What can hang from each mark
dapa: fotuz mepem
nune: mepem tafa
mepem: nune pelidu
bepo: mepem
fotuz: bepo pelidu
pelidu: fotuz mepem tafa
tafa: mepem pelidu

In the rows, 128 means zero.
Known rows, with every way that one mark hangs from another
mepem{nune pelidu{fotuz}}: [107 137  84 137 116 124 141 123 141 138 117 126 137  81 118 174 133 124
 153 126 129 123]
tafa{pelidu{fotuz{bepo} mepem{nune}}}: [127 133 126 124 147  93 108 142 138 127 125 130 128 120 146 151 134 134
 118 118 125 108]
nune{tafa}: [152 160 141 131 137 136 134 115 107 109 140 156 133 174 108 111 112 131
 130 140 120 142]
dapa{fotuz{bepo} mepem{nune pelidu}}: [ 40  49 120 135  98 161 129 129 125 143 111 116 128 100 133 155 132 148
 110  95 142  98]
tafa{mepem pelidu}: [157 177 123 109 130 122 131 128 106 128 124  97 149 202 165  99 126 116
 118 169 100 127]
bepo{mepem{nune pelidu{fotuz tafa}}}: [122 108 102 151 127 121 131 128 179 145 104 107 126   4  93 160 135 129
 162 109 154 134]
pelidu{fotuz mepem tafa}: [176 159 130 135 140  96 130 131 139 134 149 135 114  98 139  84 156 114
 133 148 149 146]
dapa{fotuz{bepo} mepem{nune}}: [ 61  82 138 140 106 148 126 117 124 132 129 145 126 117 148 149 151 161
 100 110 136  95]
mepem{nune{tafa} pelidu{fotuz}}: [135 125  85 130 129 131 140 126 146 116 108 134 134 114  98 203 118 118
 167 112 122 139]
dapa{fotuz}: [101 139 137 139 113 132 144 123 102 135 159 157 129 143 154  64 132 142
 123 175 122 121]
pelidu{fotuz{bepo} tafa{mepem}}: [139 135 145 131 103 124 118 134 137 145 124 134 137  89 142 114 155 112
 111 127 125 135]
fotuz{pelidu{tafa{mepem{nune}}}}: [155 161 147 111 113 139 143 118 146 134 128  91 103 118 127 136 138 123
 132 150 130 123]
tafa{pelidu}: [139 175 137 125 149 127 135 125 105 138 135 126 147 185 153  58 110 134
 119 169 108 131]
fotuz{pelidu}: [109 166 150 130 117 141 140 121  95 139 159 144 119 144 131  76 128 124
 109 157 129 129]
tafa{mepem pelidu{fotuz{bepo}}}: [124 142 124 121 116 116 113 146 115 139 116 127 157 155 171 124 142 105
 106 137  97 126]
pelidu{mepem{nune}}: [144 167 127 124 135 100 127 110 124 111 146 123 109 123 119 153 134 149
 125 135 146 104]
nune{mepem tafa}: [157 127 144 125 128 139 121 111 111 106 156 158 145 199 127 119 110 130
 129 119  98 145]
pelidu{fotuz mepem{nune} tafa}: [177 156 122 132 144  94 133 122 164 128 136 126 107  76 127 141 156 129
 148 138 151 129]
nune{mepem tafa{pelidu{fotuz}}}: [176 122 117 121 150 123 121 134 128 115 141 153 161 222 168 115 119 107
 146 129  74 163]
bepo{mepem{pelidu{tafa}}}: [119 110 136 146 127 140 127 126 140 149 118  98 126  49  90  78 110 132
 136 122 157 140]
fotuz{bepo pelidu{mepem}}: [ 91 128 174 121 114 125 109 136  85 133 164 141  99 124 119  85 125 128
  80 120 148 110]
mepem{pelidu{fotuz tafa}}: [136 131 113 140 123 134 144 134 142 159 122 122 135  80 124  82 129 109
 147 142 136 153]
mepem{pelidu}: [103 143 118 129 115 141 138 122 101 142 131 119 138 127 115  94 108 129
 125 140 133 127]
dapa{fotuz{bepo pelidu{tafa}} mepem}: [ 74  71 182 136 104 172 131 138 117 159 144 134 106 118 155  50 149 130
  88 128 145 128]
tafa{mepem{nune pelidu}}: [122 141  95 112 101 131 137 117 129 125 106  81 132 124 118 188 123 127
 137 129 126 108]
pelidu{tafa}: [155 169 155 136 134 137 139 114 130 145 144 133 128 118 124  50 124 139
 123 159 136 139]

Rows
[186 156 138 107 172 110 123 137 107 101 134 119 125 219 131  95 101 123
 129 146 119 142]
nune{tafa{pelidu{mepem}}}
[140  91 141 125 140 132 101 142 123 123 135 166 163 199 157 115 108 115
 122  99  76 151]
nune{mepem tafa{pelidu{fotuz{bepo}}}}
[148 133 119 129 142 144 134 101 133  98 113 130 131 169 112 196 138 140
 132 104 133 126]
dapa{mepem{nune{tafa}}}
[167 161 129 115 167 133 135 122 136 108 115 126 138 196 123 143  94 144
 148 141 103 131]
mepem{nune{tafa{pelidu}}}
[125 137  70 122  98 117 139 126 142 127 104  98 139 100 133 216 148 107
 150 128 122 119]
tafa{mepem{nune pelidu{fotuz}}}
[152 135 128 128 168 122 121 122 148 101 108 121 135 144 101 161  99 147
 149 121 119 129]
bepo{mepem{nune{tafa{pelidu}}}}
[176 151 107 125 146  93 127 124 144  91 134 148 113 132 112 201 145 123
 153 118 134 131]
pelidu{fotuz mepem{nune{tafa}}}
[105  78 123 134 116 163 149 130 129 155 120  97 124 122 149  63 137 124
 128 141 149 140]
dapa{fotuz mepem{pelidu{tafa}}}
[173 153 128 117 150 106 126 115 129  88 137 132 107 155  96 176 118 143
 139 121 139 120]
pelidu{mepem{nune{tafa}}}
[100 100 126 139 116 138 126 134 162 160 107 126 129  35 104 139 119 135
 136 102 140 125]
mepem{nune pelidu{fotuz{bepo} tafa}}
[ 88 108 106 126  83 128 117 143 110 142 111 119 147  97 133 156 140 100
 113 109 122 122]
tafa{mepem{pelidu{fotuz{bepo}}}}
[136 135 103 137 127 130 146 125 168 151 111 113 128  57 115 136 130 125
 163 131 137 138]
mepem{nune pelidu{fotuz tafa}}
[163 135 117 117 166 144 134 115 137 104 100 110 142 214 137 169 122 136
 136 117 115 133]
dapa{mepem{nune{tafa{pelidu}}}}
[161 168 112 123 155  88 125 142 115 127 142 127 135 164 167  95 144 108
 128 158 121 136]
tafa{pelidu{fotuz mepem}}
[ 71 107 120 143 101 134 120 140 111 153 124 147 146  78 118 118 126 117
 114 108 130 126]
mepem{pelidu{fotuz{bepo}}}
[149 165 103 133 134  86 128 120 138 114 143 139 117  99 133 177 160 130
 138 134 142 115]
pelidu{fotuz mepem{nune}}
[ 29  50 129 146  98 138 115 136 135 140 118 127 121  31  99 147 109 160
 122  99 147  93]
dapa{fotuz{bepo{mepem{nune pelidu}}}}
[119 114 166 112 130 128 109 133 116 102 142 139  89 138  86 169 108 138
 109  93 142 110]
fotuz{bepo pelidu{mepem{nune{tafa}}}}
[ 69  47 147 136 106 171 130 139 125 163 115 111 125 101 139  62 128 134
 104 111 150 128]
dapa{fotuz{bepo} mepem{pelidu{tafa}}}
[156 148 141 109 142 121 129 123 120  95 147 127  88 160  98 168 119 128
 133 123 140 123]
fotuz{pelidu{mepem{nune{tafa}}}}
[120 102 139 143 149 120 100 148 131 120 112 158 149 117 115 131 114 120
 124 100 115 144]
nune{tafa{pelidu{fotuz{bepo{mepem}}}}}
[125 100 117 130 132 148 144 113 134 101 123 140 122 175 138 173 143 144
 140 125 128 123]
dapa{fotuz mepem{nune{tafa}}}
[153 122 138 119 157 104 104 154 116 112 127 148 132 173 137 119 117 112
 118 114 116 141]
nune{tafa{pelidu{fotuz{bepo} mepem}}}
[ 95  97 178 117  88 154 129 146 114 154 146 125 103 120 151  56 134 120
  99 153 125 123]
dapa{fotuz{bepo pelidu{tafa{mepem}}}}
